Each row comes from the steps of one walk. Every step used is in the known rows, and no mark comes twice. Write the walk behind each row, first mark first.
Known rows
memol/gozak/robav/sene/nani/bulane: [ 20  24 -15  33 -28  -5  17 -41  -9 -21  12   8  -1  -7  11  19 -32  18
  12 -15 -12   3 -11  10  -4 -10  29  -9  -6  -3   9  35   0  -7 -18  32
  -5  16 -13   3  -8 -12  11 -25  15   8]
mobufi/burepe: [  1  -1 -11  13  10  -8  -5  -5 -19   2 -19  -8  14 -16  -1  13 -10  19
   8   1   4   5  -9  -2   3  -2 -27  -3 -14  -4  17  18   0   0  -9 -15
  -8 -16 -22 -15   7   9  -6   4   4   6]
pido/nani/burepe: [ -5  14  -9  15   7  12  11 -29 -24 -16   4  29  -4 -17  -9  33   7  -8
  -5  -1  14 -11  18  25   9 -14 -11  -9 -12   4 -10  -5  12   5   8   7
 -21  -7  23   0  -6   6   8  12  18  -2]
pido/nani/bulane/robav/gozak/mevi: [ -1  21 -15  -1 -32  -7  -5 -11 -18 -27  10  18 -18  -5  -3  41   4   9
  10 -22   3  -4  20  19   9  19  -7  -6   4  16 -28  26  -5  -3  13   4
   9  -1   5   6  -4 -16  17  -6  20  -7]
sene/nani/burepe: [ 13  26  -7  28  -8  23  12 -36 -29 -10  -7   9   5 -11   2  16  -6   6
   8   5  10 -14  11   9   5  -8   5  -1 -19   8  15  11  15   5  -2  16
 -22  -5   6  -2  -7  -9   4   2  13   2]
robav/bulane/nani: [  9  13  -1 -19   9 -10  -8 -24  -8  -1 -12  15  -2   3  -8  -5  19   1
  -3  12 -17 -18   8  17 -11  -7   1  16 -20  13 -25  15 -11  -1 -12   5
  12   8   3   1  -4  -1   2 -10  -1   4]
nani/pido: [-16   7   2   7  -5   1  -3 -13 -18 -11   7  -3 -10  -3  -2  15 -12  -2
   0   1  27   4 -17   7  12   2  24  -7   8   7 -11  -7  11  -6  -7   7
   9   3   9   1  -4   9 -15 -15  -4  -9]
pido/nani: [-15  -2  -2  -8   4  -5   3  -8  -4 -14   6  35 -18  -3  -8   7  16 -16
 -14   4  -8   2  21  16  17  -4 -14  10   2  -9 -15 -12   0  -1   8  -7
 -13   4  18   4 -11   5   4  15  12   8]
fefal/tete/nani/bulane/robav/gozak: [ 28  17   4   4 -21 -36 -21  -9 -22 -18   3   5  -4 -14  13  26  -5   4
  18   1  15 -21  14  33  -2  23   3  -3 -17   1 -11  39   4   0  -3  20
  -1  -8   4 -15  -8 -38  19  -6  20 -39]
sene/robav: [  7   4  12  15 -35  -2  -1   1 -12   0  -1 -14   8   2  10  -8  -6   6
   3  -5 -34   5  -7  12  -1  -8   2  12   1   8   9  13  -8   1   4  -6
   4  -8   6  -7  -4 -10   1  18 -14   0]
burepe/mobufi/kefav: [ 20   4   7  18  -3  -2 -24   1   0 -20  -7 -10   9  -9 -19   7  19  31
  16  -2  13  -8  -3  -8  33  19  -8   7 -16  -1  -2  21  -2   1   2   7
   9   6  -5 -19  11  -6  10  20  -3  -8]
mevi/gozak: [ -4  -4   1  -3  -6  -1  10   4  14  17   8   8 -24   0  18   2  -4  10
  17  -1 -11  -3  11  19  -2 -13   6  17   6 -20  17   4 -10  13   4 -11
  -9 -10   7  -9   5 -14 -15 -19   9 -16]
kefav/mobufi/burepe: [  0   7 -14  15  18   6  -9   4  -1   5 -19  -3  10 -28 -20  12 -17  18
  -5  12   9  11  -3  -1  -2  17 -27  -2 -21   1   0  18   4  -6 -19   2
  -9  -4 -18 -12  11   6  -2  18  13   5]
tete/nani/burepe/mobufi: [ 11  33   2  34  -3  14   1 -10 -29 -16   3 -11  -3   1 -15  29   2  31
  28  17   5 -24  20  18  18   5  15   0 -36  13 -14  15   7  10 -11  18
  -2  -5   5 -27  19 -30  13  17  24 -22]
sene/robav/bulane/nani/pido: [ -5  20   7  -1 -17  -8  -9 -32 -29 -10  -5   1  -8  -1  -4   9  -1   1
  -1   8  -3  -6 -13  26   1  -9  25  11  -7  20 -28  12  -2  -6 -15   7
  20   7  16  -3 -10   5 -12 -13 -14  -6]
tete/fefal: [  5  11   3   5   6  -7   6  -3  -3 -12  16 -10  -5  10   0   3   6  10
  -5  13   0   2  24  28  10  16  -2 -17   7  -2   0  37  10  -6   1  -5
  -1  -4  -1 -14  17  -6  24  10  14   1]
pido/nani/bulane/robav/gozak/memol: [  3  17 -28 -15 -17 -20 -12   6 -31 -20   2  16 -10 -19   1  24  -3   9
   9  -2   7   1  -5  20  15   2 -13 -12   2 -16 -31  17  10 -17  21   5
   1   7  21  -8 -34 -11   4   4  17 -15]
mevi/gozak/robav/bulane: [  7  20  11   0  -7  -3   6 -28   0  18  11 -12  -8   6  18  12  -5  18
  16  -7 -21  -9 -18  15 -22  -8  12  -2   2 -11  -2   6 -17   9 -25  16
   2 -10  -3   2  -1   7   8 -38   6  -8]
memol/gozak/robav/bulane/nani/burepe/mobufi/kefav: [ 37  31  -5  31  -9  -3 -13 -30 -11 -23  -7 -12  17 -19 -29  26  22  47
  20  -3   9 -16  -8  13  15   0  -5   0 -33  19 -21  40   4  14  -6  24
  14  10  -7 -23  15  -3  11   8  10  -9]
fefal/tete/nani/bulane/robav: [  5   2   8  15 -23 -13  -5 -31 -45 -28   2   3  -8  -5  16   7  -5  -5
  -7   7  21 -10  23  44  -5  18   3 -16  -8  19 -12  39  10  -5  -4  22
   0   3   4 -14  18 -35  11  -8  26 -46]
tete/nani/bulane: [ -8  15   4  10  -4   3   5 -33 -23 -23   9  -4 -12  -3   8  20 -19  -2
   1  11   7  -2  16  13   7   1  19  -1 -11  -3   6  25  21 -15 -17   9
  -7 -10  12 -15   0 -27  22  -6  17 -26]
nani/bulane/robav: [ -7  -3  -1  15 -20  -6  -9 -24 -37 -22  -2   1  -6   3  18   9  -4  -8
  -8  -9  23  -9   5  31  -4   5   1 -18  -5  12 -11  32   3  -6   0  16
  12  11   0 -10  14 -14  -2 -13  10 -36]
nani/tete/fefal: [  6   8   2  18   5  -9   7 -11 -16 -29  17   0  -2   6  -8  26  -7  10
  -4  10  13  -4  34  31  -3   6   3 -26   2   0   1  46  24  -9   0  -2
  -1   0  -5 -18  17  -6  16   1  23 -16]
memol/gozak: [ 11   4 -12  12 -14 -16  13   6  25  -1   6  -4   2   3 -12   2   4  13
   3  -2 -13  12   2   4   0 -22   9   8  -6   9  -5  13  12  17  10   2
  10  17  -8  -5  -2 -14 -19   4  11   9]
sene/nani/bulane: [ -1  15  -6  16 -18  17   4 -39 -22 -27   3   5  -9  -1  16   8 -21  -7
   7   1   5  -7   7  -1  13  -4  25   5 -13  -5  11  28  11 -17 -14  21
  -8   3   5  -3 -12 -20  13 -10   4  -8]
fefal/tete/nani: [ 21  10  16  -1  -4 -10   3 -11 -14  -9   6   6  -5 -14  -4  -5  -3   4
   3  25  -3   0  26  22  -1  20   4   6  -3  12  -1  12   6   3  -4  10
 -20 -14   6  -6   4 -31  22   5  26 -19]
nani/burepe/mobufi: [ 10  25  -7  34  -8  18  -2  -4 -22 -12   3 -11   6  -1 -12  28  -1  27
  31   3  11 -26   4  11  14  -1  15  -9 -34  13 -18  11  -3  11  -5  25
   6   1   0 -19  16 -16   3  10  12 -15]
sene/nani: [  9  11   1   8 -13  11   3 -17  -8  -6  -8  13  -9   5   5 -17   0   1
   0  11 -13  -3  12  -3  14   3   6  21  -7  -5  16   8   3  -2  -6   4
 -11   8  -3   4 -11 -14   4   3   2  12]
mevi/gozak/robav/sene/nani: [ 27  19  -2  21 -18  -6  15 -21   0  11   5  20 -15  -6  19  -4 -19  29
  16 -11 -32   0  -4  16  -8   2   9   9   7 -16  22  12 -25   6 -17  11
 -18   6 -16  11  -2  -2   6 -26  13  16]
gozak/robav/bulane/nani/burepe: [ 14  35 -10  10   5  11   8 -47 -33  -7  -8   5  10 -15  -7  26   4  13
   3   3   6 -22  -2  28 -21 -14   0 -13 -25  22 -22  18   3   8 -13  20
  -4  -5   6  -2   5  12  11 -15  10  -6]
mevi/gozak/robav: [ -2  14  -3   6 -18   4  16  -7  -3  10  12  -5 -21  -5  21   6 -13  20
  13  -8 -12   5 -11  22 -16  -4   4  -2   8 -11   4   5  -8  16  -9  -2
 -11 -10  -6  -6  15   6   0 -29  11 -14]
bulane/robav/sene: [ 22  -7   1  16  -3 -36  -4  -2  -7  10   0  18   5  -3   7   6  -2  18
  -4 -22  -8  -7  -5  32 -19  10 -12 -21  12   3  -2  13 -27   1  -1  12
  11  16 -17   9  14   5  -6 -14  12   1]

Which walk is each row?
[ 15  16  -8  13  -4 -14   5 -31 -17 -23   1  17   5  -5 -21  26  -4  13
   0   0  -3 -11  10  22 -32 -25  11  -5 -23  18 -25  31  12   9 -10  12
  13  17 -11  -7   3   1 -11 -26  19 -14] : memol/gozak/robav/bulane/nani/tete
[ 30   0   5  20 -11 -36  -1 -23 -24 -10   9  19   1 -15  12  17 -18  14
   3 -13   2 -12   8  46 -19  18   3 -25   5  10  -4  33 -21  -6  -8  31
   2   7  -9   5  15 -18  14 -21  28 -21] : fefal/tete/nani/bulane/robav/sene
[ -5   5 -22 -17 -10   6  13  15  -7  11   5   2 -16 -14   7   1 -13  24
  18   4 -10  14  -7   9   6 -15  -1   2  18 -21   0   1   3  -3  21 -11
  -7  -4  15  -6 -15  -8 -17 -12  13  -8] : mevi/gozak/memol
[ 27  18   6   4 -31 -28 -16  16   5   6  -1 -10   8  -8   9  14  -5  16
  25  -9 -32  -8 -11   7   2   0   0  19 -10  -9   6  19  -9   4   2  -3
   2 -16   6 -10 -26 -18   8  16 -13   0] : sene/robav/gozak
[  9  23  -1 -13   2  -6  -2 -31 -14  -2  -7   6  -2  -1  -4  -3  13   9
  -3   8 -18 -12  -4  19 -21  -2   0   5 -17  15 -32  16 -13   2 -20   8
   8   6  -3   1   4  13  10 -19   1   3] : gozak/robav/bulane/nani
[ 15  25  -5   2 -45  -1  -1   9  -1  -5   7  -8   0  -6  -5  29  -8  26
  24 -20 -30   5  -1   0   2  11   0   7   7  20  -5  20 -14   3  12  -7
  11 -15  -1   7 -11 -16  17   6  -2  12] : sene/robav/gozak/mevi
[  2  15 -21   9 -31   9  21   0  16 -11  13  -2  -3   4 -21  17   1  26
   6 -14 -16  21  11  -3  -1  -6   6   0  12  34 -13  16   4  14  20  -2
  18  12 -13  12   8 -15  -5  -7  17  18] : memol/gozak/mevi
[  7  13  -1   5  -1  -8   3 -32 -22 -14   1  24  -8  -8  -5  28  -8  11
   8   1  -3 -18  14  28 -32 -19  11   1 -16   6 -14  25   2   7 -14   6
   2   3  -3  -7   4   2  -9 -37  17 -27] : mevi/gozak/robav/bulane/nani/tete
[  8   4   2  24  -9   7   3 -23 -24 -26  -3  23   0  -3  -5  14 -16   0
   1   4   8  -8  22   1  -5  -8  13   4 -11   0  14  17  18  -4  -4   7
  -9   9  -6  -2  -9 -11  -6 -11  14 -11] : sene/nani/tete
[  7  12  -6   0 -17 -34 -21  -7 -17 -20   2  19 -13  -6  13  33   6  -5
   9 -11  12 -20  11  31   8   9  -7  -1 -15 -11 -19  27   2  -2   0  11
   3   0  12 -10 -16 -19  10  -1  11 -24] : pido/nani/bulane/robav/gozak
[ 15  25  -8  -6  -4 -15   3 -28  -2  -2  -4   5  -1   0 -11  -1  14  15
  -2   7 -25  -6  -3  22 -21 -14   3   9 -20  21 -34  22  -6  12 -14   8
  16  15  -8  -2   2   4  -1 -16   6   8] : memol/gozak/robav/bulane/nani
[  7  22 -14   2 -36  -3  -7  -7 -16 -20   8   2  -9  -4   0  38  -5  18
  15 -23   7  -4   9  10   1  20  -1 -12   3  21 -18  31  -3  -1   9   7
  16  -3  -4   5   2 -21  15 -13  12 -11] : nani/bulane/robav/gozak/mevi
[ 15  24 -26  -7 -28 -12 -11   0 -33 -17  -6   3  -5 -16   9  14 -11  18
  15   1   4   0 -11   9  14   5  -3  -7  -3 -12 -16  28  12 -18  14  10
   1   8  11  -8 -34 -21   3  -1  12 -13] : sene/nani/bulane/robav/gozak/memol
[  7  12   5  23 -18 -14  -4 -29 -29 -11   0  18 -15  -2   9   5 -13   9
  -2  -4  12  -1  -9  23  11   9  20  -5   9   6  -2   7  -4  -7 -12  17
   5  21  -3  10  -3   0 -17 -22   6   1] : bulane/robav/sene/nani/pido
[-10  -8  -2  13   3  -6   3 -15 -20 -32   9  42 -10  -8 -16  32  -2 -15
 -10   0  10  -5  29  17  -3 -15  -5  -4  -5  -5  -9   1  16  -4   5  -1
 -11   8  11  -1  -9   4  -5   0  21 -14] : pido/nani/tete
[ 15  22  -8  26 -22   3  10 -45 -20 -20   9   8  -4  -8  17  18 -34  10
  10 -14  -5  -3 -11   7  -4   1  24 -12  -4 -10  11  30  -7 -16 -24  30
  -8   6  -9   7  -6  -6  21 -26   8   2] : gozak/robav/sene/nani/bulane
[ 12  15   6 -10 -13 -10  -9 -24 -14   1 -13   4   4   3  -2 -10  13   5
  -1   9 -38 -13   4  24 -11 -12   1  23 -18  18 -18  24 -16   0  -8   1
  14   3   8  -5  -7  -6   2   1 -12   5] : sene/robav/bulane/nani
[ -1   5   0  20 -28   1  -7 -34 -42 -26  -7   7 -12   6  22  -2  -3  -8
  -8  -2  14 -12  14  28   4   7   4  -6 -10   8  -3  36   7  -8  -5  18
   4  16  -1  -7   7 -24  -1 -10  11 -26] : sene/nani/bulane/robav
[ 29  32  -6  44 -13  12   1 -14 -21 -10   0   4   5  -2 -10  24  -8  37
  35   0  -5 -27   6  15  16   2  18  -2 -33   7  -5  17 -15   9 -11  33
   0   9  -8 -10   8 -19   9   5  16   2] : robav/sene/nani/burepe/mobufi
[ 12  20  -8  24 -25   2  14 -43 -14 -12  12  13 -16  -8  28  18 -36  16
  20 -15 -11  -5  -7  18  -4  -6  28  -3  -2 -18  20  32 -12  -9 -21  26
 -14   0  -5   4  -3 -13  14 -35  13  -6] : mevi/gozak/robav/sene/nani/bulane
[ 10  18 -12  19 -23  -7  18  -8   5  -5  10 -15   0  -3  -4   5  -6  23
   0  -7 -12  18 -16   8 -15 -13   5 -10   1  13 -14  13   6  18  -4   8
   4  11 -16  -3  10   6  -3 -11  14   5] : memol/gozak/robav
[ 18  -3  -3  22  -8 -32  -3 -17 -17  -5   4  15   2  -6  14  21 -15  13
   1 -27   4 -10  -6  33 -17   8   1 -28   7   2  -2  26 -21  -9  -7  24
  12  15 -12   6  12  -1   0 -24  13 -12] : nani/bulane/robav/sene
[  3   0  -8   5   4  -5   0 -14 -24 -28  -8  30  -1 -10 -19  18  -5  -1
  -4   5  12 -13  25  17 -18 -13   2   0 -18  12 -14  22  15   0   2  -2
   2  11  -2  -9   5  -1 -14 -10  12 -19] : bulane/nani/tete
[ 17   2   5  21  -5 -36  -2 -22 -21  -5   5  16  -4  -5  12  20 -14  19
  -2 -16  -2  -8   6  39 -14  11   0 -22   5   2   2  30 -13  -8 -12  19
   7   9  -8   1  14 -13   8 -19  23 -18] : tete/nani/bulane/robav/sene
[-13  12  -6  -7  -3  -2  -6 -20 -25 -18  -5  12 -18  -6 -10   7  -1  -4
  -6  11  22  -1  -4  19   8  -1  19   5  -4  18 -29   3   9  -3  -4  -3
  10  13  12  -3   3   9 -19 -11  -4  -7] : bulane/nani/pido
[ 31  14 -11  25  -9 -31  18  -5  16   9  15   2   7 -11  -3  16 -18  38
   7 -25 -25  12 -25  16 -26  -8   3 -19  11   3  -5  10 -20  12 -10  17
   4  16 -26  13   7  16   2 -22  15  20] : memol/gozak/robav/sene
[ 20  36 -17  16  -2   3  14 -44 -22  -6  -5   3  11 -14 -12  28   6  18
   5   0   0 -15  -1  31 -22 -25   4  -8 -28  29 -25  25  10  17 -10  22
   1   4   1  -4   4   4   1 -14  15   0] : memol/gozak/robav/bulane/nani/burepe
[ 13   7   6  10 -10 -10  -7 -28 -29 -21  -7  18   8  -4 -12  20  -5   3
   2   2 -14 -19  16  22 -24 -21   9   5 -21  16 -12  31   4  -3  -7   5
  12   6   1  -9  -6  -7  -7 -11   3 -17] : sene/robav/bulane/nani/tete
[ -8  18   2 -10   3  -9 -11 -32 -23 -11  -4   8 -12  -1  -8  13   2  -4
  -3   9  15 -10  -9  20   3  -4  24   5  -7  17 -32   4   2  -6 -17   9
  17  10  12   1  -7  11 -14 -22  -6  -6] : robav/bulane/nani/pido
[ 17  28  -3  12  -7   7   3 -42 -32  -5 -10   4  16 -14  -3  22   7   9
   8   2 -10 -23   5  32 -14 -20   1   2 -27  25 -13  25   0   7  -5  15
   0  -9  14  -7  -3  -2   5   1   0  -3] : sene/robav/bulane/nani/burepe
[ -3   6   2  16   9 -12   9 -15 -18 -39  22  24 -13   4 -14  30   3  -1
 -12  13   8  -2  47  40   8   3  -4 -21   4  -6 -10  38  24  -9   5  -8
 -11   1   7 -16  10  -3  20   9  31 -11] : pido/nani/tete/fefal
[ 16  20 -26 -20  -6 -14  -8  24  -5   0  -1  -4   3 -21  -6  16  -9  23
  20   1  -4   7 -20  -7   9   1  -7  -5   5 -18 -15   5   9 -11  17  -1
  -1  -3  11  -2 -37  -4   3   5   4   2] : robav/gozak/memol
[ 17  25  -5  19   0 -20  13 -29 -15 -31  17   2  -2   6 -17  25   3  24
  -6  12  -5  -5  31  47 -17  -7   8 -20 -10  15 -22  64  22   3  -9   4
   9  12 -12 -20  20  -6  14 -12  31 -10] : memol/gozak/robav/bulane/nani/tete/fefal
[ 29   5   2  20 -14 -18  -1 -18 -14   1  -8  27  -6   1  13 -12  -2  15
  -2  -7 -19  -7  10  21  -1  10  -4   4   2  -2  13  18 -19  -2  -6  14
  -3  19 -15  11   1 -11  -2 -10  13  12] : bulane/robav/sene/nani
[ 10  13  -1   7   2  -6  -2 -35 -30 -21  -3  19   3  -8 -14  26  -7   7
  -2   1   2 -17   9  18 -33 -13   6  -9 -20  15 -24  24   7   0 -16  12
   7   8  -6  -4   3   9  -1 -26  12 -19] : gozak/robav/bulane/nani/tete
[ 11  24 -13  -8 -22   0  -1   8   8  -6  10   1  -5  -6 -11  33  -3  22
  23 -19  -8   2   4  -9   4  17  -1   1   7  14 -12  12  -7   2   9  -3
   8  -9  -6  12  -9 -12  16  -7   7  11] : robav/gozak/mevi
[  8  22  10   1  -1  -3  -1 -29  -8   8   7 -17   7   6   6  11  -2  12
   3  -7 -13  -7 -24   2 -20   0   8 -14  -1   3 -13   5 -12   1 -28  22
   9  -4  -7   8  -4  14  19 -26   0   0] : gozak/robav/bulane
